Each row was made from one walk, in order. Every step used is in the known rows, and no mark comes twice. Write each row's walk.
Known rows
zufad -> nelam -> rerap: [  6   1  -2   5   0  -7   2   1  -6  -2   2   6  -1   1   5  -1  -2   9
   1  -2  10  -2  -1   0  -4   0   1   0   1   7  -4  -2 -16   1   6  -4]
zufad -> nelam -> rerap -> mepub: [  5   4  -4   4   5  -2   2  -4  -6  -1   6  -3  -1  -2   8   2   5   7
   0  -3   6   0  -9  -1   0  -4   1   2  -2  10  -3  -2 -20  -1   1  -4]
kage -> mepub: [-3 -3  1  0  1 -7  2 -5  2  1  3 -3 -2 -2 -4 -3  2  0  0  5 -3 -2 -4  0
  2 -4 -2 -6  0  1 -2 -2  5 -4  1  1]
zufad -> geso -> mepub -> nelam: [-12  -6   3   2  -4  -7   0  -2  13   7   3   1   1   0   1   4   4  -5
   4   2  -7  -4   6   0   1  -3   0  -7   1  -9  11   1  14  -7   0   6]
zusi -> serano: [ 3 -7 -1  3  2  5 -4 -2  0 -1  4 -2  1  1 -6 -3 -1  7  3 -3 -4 -5  6 -2
 -7  0  1  2 -6  3 -5 -4 -5 -3  2  0]
noro -> mepub -> zufad -> geso -> rerap: [  2  -6   1  -5  -4  -7  -1  15   8  -6 -17   3  -3   1   5   4  -2   6
   0   0  -2  -1   9   0   0   4   0  -3   0  -1   6  -6   5  10   2  14]
geso -> rerap -> mepub -> dokezud: [  4   5  -2   1   3  -1   0   6   1   3  -3 -10   9  -1   1   1  -2  -7
   1  -1  -9   3  -9  -1   4   5  -2  -3   4  -2   2  -2  -2  -1   0   2]
zusi -> serano -> mepub: [ -3  -8   1  -2   0   9  -2  -4 -10  -7  11 -13  -4   0  -8   0   0   5
   1  -1  -5  -4   6  -2  -6  -2   0  -1 -10   0  -2   3  -5  -3  -3   1]
vufo -> kage: [-4 -5  4 -8  0  4 -2 -2  1 -4  5  9 -3  2 -1 -7 -5 -1 -1 -1  4  3  0 -2
  3 -4  0  4  0  3 -6  3  8  2  1 -8]
noro -> mepub: [-1 -7 -1  1  1 -2 -1  2  0 -3  1 -2 -1 -1  0 -1 -4  6  0 -4 -5  3 -2  2
  1 -5  1  1  1 -4 -2  2 -3  5 -2 -4]
nelam -> rerap -> mepub -> serano: [  7   2  -1   0   4   6  -1   0   3   4  -6 -10   5  -1  -1   0   3  -2
  -2   3  -1   9 -10  -1   4  -2   3   8  -3   8  -3   3 -11  -1   0  -5]
rerap -> mepub: [-1 -2 -2 -3  7  2 -2 -6 -1  1  7 -8  2 -2  0  0  1 -2  0 -1 -6  2 -4 -1
  4 -4  0  3 -1  7 -4  2  5  2 -3 -3]
vufo -> kage -> mepub -> zufad -> geso -> rerap -> nelam: [-5  0  6 -6 -5  4  2 -2 10 -8 -6 12 -6  1  1 -1  7  1 -2  2  7  2  3 -4
  4  5 -5  2  1 10  8 -8 11 -2  3 13]
vufo -> kage -> mepub -> geso -> zufad: [ -2   0   3  -9   5  -6  -1   5   3  -6  -6   7  -6  -2   3  -1   2  -4
  -1   3   5   4   1  -1   4  -4  -5  -4   1  -5  -5 -12  17   1  -3   2]
nelam -> rerap: [ 9  2  1  3  2 -7  0  2 -2 -3 -2  2  2  1  2 -4 -6  3  1  0  5  1 -3  1
 -4  0  1  2  3  6 -5  5 -1  0  4 -6]
kage -> mepub -> rerap -> nelam: [ 5  4  2  4 -6  2  4 -6 -1  7  5  6 -1 -2 -3  1 10 -2 -3  1  0 -1 -7  2
  1  1 -4 -2  3 -2  7 -1  8 -5 -2  2]
nelam -> rerap -> mepub: [  7   5  -1   2   8  -2  -1  -3  -3  -2   2  -5   3  -2   5  -1   0   2
   0  -2   1   4 -10   1   0  -3   1   4   1  10  -3   4  -6  -2  -1  -6]
dokezud -> mepub -> geso: [-5  2  2 -4  1  7 -1  1  1  5  0  3  0 -1  1  1  5 -8  0 -3 -2  1  7  4
  6  0  0 -6 -1 -5 -2  4 33  5  2 -3]
zufad -> nelam -> rerap -> mepub -> serano -> zusi: [  1   3   0   7   5   6   0   5  -4   0 -14   0   2   0  -2   1   7   5
  -5   3   3  -1  -8   0   1   1   2  10  -8   9  -1   0 -45  -1   2  -2]
kage -> dokezud -> mepub -> nelam: [-17   3  -6   8  -8   0   0 -16   8   4   7   3   3   1  -1  -2  -2  -5
   0  -1  -4  -4   1   1   3   3   4  -4   6 -16   3   8  -1  -3  -2  -3]
geso -> zufad: [  0  -1  -4  -4   3  -3  -3   4   1  -5  -2  -4   0   1   0  -1 -13   3
   1  -2   1  -2   7   0  -5  -1  -2   5   5   4  -8  -9   7   9  -1   1]
nelam -> rerap -> mepub -> zufad: [  7   4  -2  -2   8 -11   0   0   0   5  -2   1   0  -1   6   2   1   1
   0  -2   9   3  -3   0   0  -1   3   8  -1   9  -3   0   2   1  -3  -4]
nelam -> rerap -> mepub -> geso: [13  6  2  0 13 -7 -1  2 -5  1 -2  1  3 -3  7  2  7 -4  1 -1  1  6 -7  2
  4  0  1 -3 -2  3 -3  5  9  0 -1 -4]
vufo -> mepub -> serano: [-6 -5  0  1  2 18  0 -3  7  9 -4 -7 -2  0 -8 -6 -5  1 -1 10 -6 12  4 -3
  5 -7  2 -1 -5  2 -6 -3  6  7  1 -3]
kage -> vufo: [ 0 -1 -5 -3 -4  5 -2 -3 -3  1  7  7  1  1 -9 -3 -9  2  3  3 -2 -7  3 -2
  1  2  1  1  9  3 -7  4 -6  1  1 -5]
vufo -> kage -> mepub -> nelam -> rerap: [ -1   2   2   4  -1 -15   5  -6   4  -3   1  10   0   1   5  -7   4  -2
  -1   1   8   4 -13   1  -1  -5   0  -1   6  -6   2   0 -22 -14   3  -7]
dokezud -> mepub: [-11   0  -1  -3  -5  12  -1  -6   3   1   5  -3   1   0  -1  -3  -1  -1
  -1  -5  -2  -2   3   3   2  -3   0   1   1   1  -2   5  16   2   3  -5]
geso -> rerap: [ 5 -1 -1 -1 -1 -2 -1  9  2 -5 -7 -4  5  3 -4 -3 -7 -4 -1  0 -4  2  3  0
 -5  2 -1 -6  5  3 -5  0  4  9  2  4]
rerap -> mepub -> dokezud: [ 0  2 -1  0  6  0  0 -4 -1  9  9 -6  5 -3  2  0 -2 -4  2  0 -6  1 -9 -1
  8  1 -1  3 -1 -2  1  1  5 -6 -1 -5]
nelam -> rerap -> mepub -> dokezud: [ 10   8   0   5   7  -5   1  -1  -4   5   2  -3   6  -2   7   0  -2   0
   3  -2   0   2 -15   1   5   2   1   4   1  -1   1   3  -8 -10   1  -8]
vufo -> kage -> dokezud -> mepub: [-17   1   1  -5 -10  14  -3 -15   6  -5   6  10  -4   1   0  -6  -2   0
  -2  -1   2   1  -1  -2   8  -1   3   3  -1  -7  -2   9   4  -2  -3  -7]
zufad -> nelam: [-2 -5 -3  1  0 -1  1 -1 -3  2  8  5 -2  1  0  0 -1  5  1  0  4 -4  5 -2
 -1 -1 -1 -1 -1  5 -6 -5 -4  5  4  0]
kage -> mepub -> zufad -> geso -> rerap: [  0  -3   3  -6  -4 -13   2   8  10  -1 -17   2  -3   1   2   2   4   2
   1   9   0  -6   8  -3   0   5  -3 -10   0   5   6 -10  14   2   5  18]
mepub -> nelam: [ -3  -3  -3   3   2 -10   1  -4   3   6   7   3   4   3  -1  -2  -5  -6
   2  -1  -2  -3   2   1  -2   0   1  -1   6  -7  -1   0  -1   0   1  -3]
geso -> zufad -> nelam -> rerap -> mepub: [  4   6  -9   2   6  -4  -1   1  -5  -6  -1  -8  -2  -2  10   4  -1  10
   0  -5   9  -1  -4  -1  -5  -4  -1   6   3  12  -5 -13 -25   3  -1   0]

Write each row's walk
[ -4   3  -4   3  -3  14   1  -4  -2  10   8   7  -1   0  -7  -7 -13   7
   7   8  -6  -1  -1  -2   7   0   2  -4   7  -6  -2  -1  -8  -4   2  -8]	kage -> vufo -> mepub -> dokezud
[ -6   9  -1   5 -14  16   0 -15   2   5   7   8   0   0  -2   1   4  -2
  -3  -3   0  -3  -1   2   4   6   2   1   2  -9   8  10  11  -1  -5  -1]	kage -> dokezud -> mepub -> rerap -> nelam
[  1   0   0  -4  -1 -12   4   3 -12  -1   4   3 -10   0   4   5   0   6
   0   1  17  -2   7  -1  -5   0   2   2  -6   4  -1   0  -7   3  -1  -1]	serano -> mepub -> zufad -> nelam -> rerap
[ 11   2  -5   4   6 -11  -1  16  -6  -7 -10   5  -5  -2  11   7   0  10
   1  -6   8   4   1   3  -4  -2  -1  -2   3  -5  -3 -12 -17   9   1   1]	noro -> mepub -> geso -> zufad -> nelam -> rerap
[ 5 -2 -3 -2  7 -7 -4 12  0 -4 -8 -2 -3 -2  4  4 -5  1  1 -5 -3  5  5  3
  1 -3 -1 -2  3 -9 -4 -8 10 11 -4  2]	noro -> mepub -> geso -> zufad
[  4   3   3   3   7   7  -2   5   0  -2 -19  -4   6   0  -4  -1   3   1
  -4   3  -2   2 -11   1   1   1   3  12  -6   8  -1   7 -29  -3   0  -4]	nelam -> rerap -> mepub -> serano -> zusi
[ -1   0   1   4  -1 -10   4  -3   2   7   5   0   2  -2  -2  -3   0  -2
   2   6  -5  -3  -8   0   6   1  -2  -5   1  -8   3  -4   6 -10   4  -2]	kage -> mepub -> dokezud
[-7 -5  4 -6 -2 -1  1 -6  3 -3  4  6 -5 -1 -1 -6  3  0 -2  3  3  2 -6 -2
  5 -7 -2 -1  0  0 -2 -2  1 -6  1 -4]	vufo -> kage -> mepub
[-1  0 -4 -6  8 -5 -1 -4  2  7  5 -2 -1 -1  2  3  1 -3  0 -1  4  1  4 -2
  3 -2  1  7 -3  7 -4 -4 12  4 -5  0]	rerap -> mepub -> zufad
[ 1  2  6 -3 -7  9  3 -7  1  3  7 15 -4 -1  0 -3 11 -3 -4  0  5  3 -9  0
  4 -2 -4  3  2 -2  6 -1  8 -8 -3 -2]	vufo -> kage -> mepub -> rerap -> nelam
[  9   1  -2   1   4  -1  -1  10 -17 -11  -2  -5  -7  -1   5   8   4  10
   2  -3   9  -2   9  -1 -11   1  -1  -4  -8  -1  -4 -11 -17   1  -1   5]	zusi -> serano -> mepub -> geso -> zufad -> nelam -> rerap
[-12   2  -3   2  -8   8  -2 -13   5   0   5   1  -1   0  -2  -2  -3   0
   0   0  -3  -3   2   0   5   2   3  -2   0  -6  -2   9   8   1  -2  -3]	kage -> dokezud -> mepub
[-1 -7 -4 -2  1 -9 -1  5  3  3 -1  4 -5  0  1  2 -4  4  0 -5  3  3  6  2
  1 -3  2  5 -1 -3 -2 -4  4  8 -3 -1]	noro -> mepub -> zufad
[ -3  -5   4   1   1   7  -2   7   3   0 -16   2   4   3 -12  -4  -4  -2
  -4   6  -4  -2   3   0   1   4   1   8  -6   1  -3   4 -10   5   2   0]	mepub -> serano -> zusi
[  4  -1   4   1  -5  18  -1  -5 -13  -1  13  -3  -3   0  -7   4   7   1
  -1  -5  -2  -3   4   0  -8   3  -1   2  -8  -4   7   4  -1  -4  -7   3]	zusi -> serano -> mepub -> rerap -> nelam
[ 10   6   2   5   4   5  -1   5  -1  -3  -3   4   6   2  -3   1   1 -11
  -1  -4  -4   8   5   2   0   9  -4  -5   5   5  -2   3  22  10   1   5]	mepub -> geso -> rerap -> nelam
[ 2  1  2 -2 -3  4  0  2  6 -3 -7  7  1  3  0  3 -1  1  1 -2  3 -1 12 -1
 -2 11 -3  3  2 13  4 -5 20  8  4 14]	mepub -> zufad -> geso -> rerap -> nelam
[  4   3   3  -2   1   2  -1   6   3  -1  -8  -8   7  -1   5   3   1  -2
   3   3 -11  -3  -6  -3   7   8  -2  -6   1   0   9  -3   4  -4   4  10]	zufad -> geso -> rerap -> mepub -> dokezud
[  6   4  -6   2   1  -8   0   7  -5  -7  -4   1  -2   2   7   1  -8  12
   1  -4  12  -3   3   0  -9  -1  -1   4   4   8  -7 -13 -19   5   3   0]	geso -> zufad -> nelam -> rerap
[  0   2   0   3   0 -13   3  -1  -8  -3   6  -6   0   1   1   0  -4  -4
   0  -1   3   1  -4   3  -6  -1   2  -2   4  -7   3  10 -12  -4  -2  -6]	serano -> mepub -> nelam -> rerap
[ -6  -7  -2   4   0  -1   0  -7  -7  -2  13 -10  -1   1  -6   1   1  -1
   2  -2  -6  -5   6  -1  -9  -1   1  -3  -5 -10   2   2 -18  -7  -3   1]	zusi -> serano -> mepub -> nelam
[  1  -1   4  -3  -8  -2   0   8   5  13  -1   3   1  -1  -1   5   5  -8
  -1   2  -3   1   3   2  -2  -5   0  -6  -1 -12   9   3  20  -2  -7   1]	geso -> mepub -> rerap
[  2   1   3   2  -4  12  -1   0   4 -10  -4   2   4   2  -1   0  -2   2
   1  -2  -5  -1   5  -1  -1   8  -4  -1   4  13   4   1  12   6   6  11]	zufad -> geso -> rerap -> nelam
[ 6 -1  3 -3 -5 -8  4  3  0  8 -3  3 -1 -2 -1  1  7 -3 -2  7 -1 -4 -5  1
  0 -2 -2 -9  0 -8  4 -3  7 -4 -2  3]	kage -> mepub -> rerap
[-14   0   3  -1  -5  20  -2   3   5   2 -14   0   3   2 -10  -3   2  -2
  -5   1  -4  -3   3   3   3   1   2  10  -6  -1   1   7  -6   3   3  -2]	dokezud -> mepub -> serano -> zusi
[ -3   0   4   6  -4 -11   1   1  11   4  -3   3   2   1   6   4   4  -2
   4   0  -1  -2   1   2  -3  -2   1  -6   3  -6  12   4   2 -11   2   2]	zufad -> geso -> mepub -> nelam -> rerap
[  6   3  -2   8   2 -16   2   0   1   2   0   4   5   3   3  -3  -5  -2
   2  -2   4   0  -4   3  -6   1   2   0   8  -4  -1   4 -12  -4   3  -7]	mepub -> nelam -> rerap
[  2  -2   0   8   0  -6   1  -2 -10  -6   7  -7   0   2  -1   0   1   3
   2  -3   0  -3   0   1 -12  -1   3  -1  -3  -8   4   5 -30 -11  -1  -3]	zusi -> serano -> mepub -> nelam -> rerap
[ -1   3  -6   4   3  -5   0   1   5   1  -1 -10   9   1   1   1   1 -10
  -1  -3 -10   3  -5   1  -2   1   0  -5   9  -3   2  -1 -13   3  -2   4]	geso -> rerap -> mepub -> nelam
[  3  -2   6 -12  -5  -1   2   6 -11   3   4  -4  -4  -1  -2   3   0  -5
  -3   5  -1  -3   2   1  -2  -2   0  -7  -3 -10   5   8  12   3  -7   1]	serano -> mepub -> rerap
[  5   1   3   4   2  15  -2   3 -11 -11   4  -8   1   0  -7   4   7  -6
   0  -6  -7   5   9   0  -7   8  -3  -5  -6   2   2   4   5   3  -3   9]	zusi -> serano -> mepub -> geso -> rerap -> nelam
[ -6  -7   7 -14  -1  -4   1   1  -3  -3   3   0  -9   0   2   5  -1   2
   1   7   4  -6  14  -3   3   2   0  -1  -9   3   4   2  29   4  -2   9]	serano -> mepub -> zufad -> geso
[-11  -2  -1  -4  -8  20  -1  -3   9   7  -2  -7   2   0  -7  -2   1  -6
  -3   1  -3   4   3   1   5  -2   2   6  -4   0  -2   3  11   2   3  -3]	dokezud -> mepub -> serano
